Every row comes from one small tree of marks. The marks that hang from a mark follow it in brackets, in the order of their numbers. Every link used is in the known rows. Which tree was each row made from?
Known rows:
K39(K799): [  9   0  -8 -32  -8  21   4 -12   1  38   1  10  15   6  22  32   0 -32
  29  -6   7 -11]
K799(K39(K721(K698)) K406): [ 37 -18 -26 -11  -7   5  30  16 -17   6  -7  -8   4   3   1 -44  10 -23
 -10  -9  28  -4]
K114(K721(K39(K799) K698)): [ 11  21 -18  18   5  12  11  -8  30  22 -10 -23  20  -1   7  11   0 -21
  -4 -16   6 -18]
K799(K39(K721(K197 K574 K698)) K406): [ 11  -8  -3  21   4 -41  21  12   8 -22   9  -4 -25   5 -12 -31   9  24
 -23   5   5  -5]
K81(K721): [ -5  -7   3 -49 -35  39   9   0 -20   7  -8  16   7   5   1  11 -18 -41
  18   9  27 -14]
K698(K721(K39 K197 K574)): [-27 -19  39  18   5   2 -24 -15 -12 -49   4  14  -3 -23 -10  23 -11  29
   6  -7   6  13]
K73(K721(K197 K574(K638) K698)): [-36   8  49  -1  -2 -13 -41  10  24  -2   0  17 -21  17 -13   7 -35  33
  -4  25 -40  14]
K315(K721): [ 10  -9  -1 -40  15  31  -4 -13 -18   9  -1  10   8  -7   6 -11  -8 -33
  20   2  -2  -4]
K721(K39(K799) K197 K698): [ -8   1  15  24   9  -1   5  -2  40   4   9  -8  -1   6  15  19  21  -2
   1  -2 -22   5]
K315(K721(K39(K799))): [ 16  30 -26   0  31   6   4 -12  -7  22  -6 -15  14  -8   8  16  18  -7
   4 -21  -4  -7]
K799(K39 K406): [ 35 -38 -19 -42 -22  10  25  13 -49  -9  -4   9  13 -12   5 -44  16 -37
   1   2  26  -4]
K114(K721(K39(K799) K574(K638) K698)): [  1  51 -37  29   6 -22 -12   8  36  15 -13 -29   3   5 -12   8 -13  29
 -18  -8  -6  -7]
K721(K39(K799(K406)) K197 K574(K638)): [  4  36 -22  20   7 -60 -12  10  -4   4   2 -18 -24  -2   1   3  34  53
 -21   9 -27   2]
K81(K721 K784): [-10 -23   8 -41 -40  40  23  -7 -62  18   5  24  22   9   1   1 -25 -49
   6  23  21 -13]
K721(K39(K799) K197 K574(K638) K698): [-18  34  -5  38   9 -33 -19  15  44  -3   6 -14 -18  10  -5  15   8  49
 -12   7 -32  15]
K784(K879): [  2 -44  22 -73 -16  34  14   9   0   9  -6  22  41   9  12  20   8 -54
  25   6  22  11]
K114(K721(K39)): [  5   4   2 -22   0  20   6 -11 -12   2 -15  -4  21  -6   4  12  -1 -30
  -2  -7   9 -13]
K81(K721(K698) K784): [-13 -34   8 -17 -42  49  22   1 -36  11   8  18  19  13  -4 -25 -31 -53
   0  25  15  -6]
K799(K39(K721) K406): [ 39  -9 -28 -34  -4  -4  31   8 -42  13  -9  -3   5   2   4 -20  17 -20
  -5 -12  34 -12]
K721(K39 K197 K698): [-16 -23  36   7   0  17  -3   3  25 -24   5   6  -3   1   9  -6  12 -15
  -1  10 -23  16]
K721(K39(K799) K574 K698): [-12  12 -15  35   2   2  -9   7  29  -4  -2  -6   9   0  -2  15  -1  -2
  -1 -13  -8   6]
K315(K721(K698)): [  7 -18   0 -15  10  42  -3  -4   8   3   1   5   7  -5   1 -35 -14 -37
  15   3  -7   5]
K315(K721(K574)): [ -5   2  -4 -17  16  11 -15 -11 -10  -9   1  13  -1  -6  -9  -6 -20  -8
  12   2  -7  -2]

Write each row's tree:
[-32 -14  33  29   3  -3 -15   4  31 -43   8   9 -12  -1  -7  -2   1   9
 -10  11 -30  18]
K721(K39 K197 K574 K698)
[ 21  -7 -30  10  -5 -16  18  17  -9 -12  -4  -5  -7   1 -14 -39  -1   0
 -18  -8  23  -4]
K799(K39(K721(K574 K698)) K406)
[ 21  -4 -31  18  -5   4  10   7   1  13  -6 -18  13  -8  15 -26  30 -26
  -7 -10  -1   0]
K721(K39(K799(K406)) K698)
[  0  19  11  10  15  -8  11 -15  51  43  10  -7 -15  27  20  40   7   5
  13  -4  -7 -11]
K39(K721(K197 K698) K799)
[ 24 -20   1   0   1 -19  33   9   1  -4   6  -6 -17   7   2 -35  21   2
 -16   4   9  -4]
K799(K39(K721(K197 K698)) K406)
[  9  -4  18 -29   6 -10  27  -1  -4   4   5   7  -8  15   5  27  10   5
   4  -3  13  -6]
K799(K39(K721(K197)))
[-26  11  22 -12  -9  11 -42  16   6   9 -13  15  -3  12 -16  -1 -44   9
   1  13 -21  14]
K73(K721(K574(K638) K698))
[  1   0   0  41   7 -35  -9 -15 -15 -22   6  -9  -7 -29   0   9  16  42
  -6 -14   9  -5]
K698(K721(K39(K799(K406)) K197 K574))
[ 16  23 -37  25   5 -25   4  -3  19  34  -1 -14 -11  13   4  -2   2   4
  -4 -10   5 -16]
K39(K721(K574 K698) K799(K406))
[-12  29  -3  55  39 -31  -6  -7  44 -14  13 -17 -15  -3  -9   4   9  34
 -14  -5 -34   2]
K315(K721(K39(K799) K197 K574 K698))
[-12 -30  41  -3   3  21 -11 -16 -18 -31   2  12   7 -22   5  19   2   5
  15  -9  12  13]
K698(K721(K39 K197))
[ -8  26 -13  -7   0   1 -22  11  23  17  -8  -2 -14  23  -9   5 -25  18
   2   3  -2  11]
K39(K721(K574(K638) K698))
[-23   2  23  10   3 -10 -36   1 -12 -38  -1   4 -11 -18 -15  15 -11  56
   1  -1   1  22]
K698(K721(K39 K197 K574(K638)))
[-31   6  15 -17 -31 -16   1   3 -38   1  14  19 -15  18 -19   6 -28  25
 -14  45  -9  -5]
K81(K721(K197 K574(K638)) K784)
[ 26  -8 -25   9  -3  10   1 -10 -42   5 -10 -12  22 -32  12  -3  18  -5
   9 -28  34  -5]
K698(K721(K39(K799(K406))))
[-18   6  18  36  12 -17 -16 -19   5 -19   7   2  -1 -18  -4  46  -2  42
   9 -19   8   2]
K698(K721(K39(K799) K197 K574))
[ -4  14 -19  -3  12   9 -29  12  14  -4  -2  -2 -10   1 -19 -38 -27  15
   2  11 -18  15]
K315(K721(K574(K638) K698))
[ 14   5  -4   7   5 -30  13  -8  -9   9   5 -11  -5  -7  20   6  47   2
  -8   2 -17  -8]
K721(K39(K799(K406)) K197)
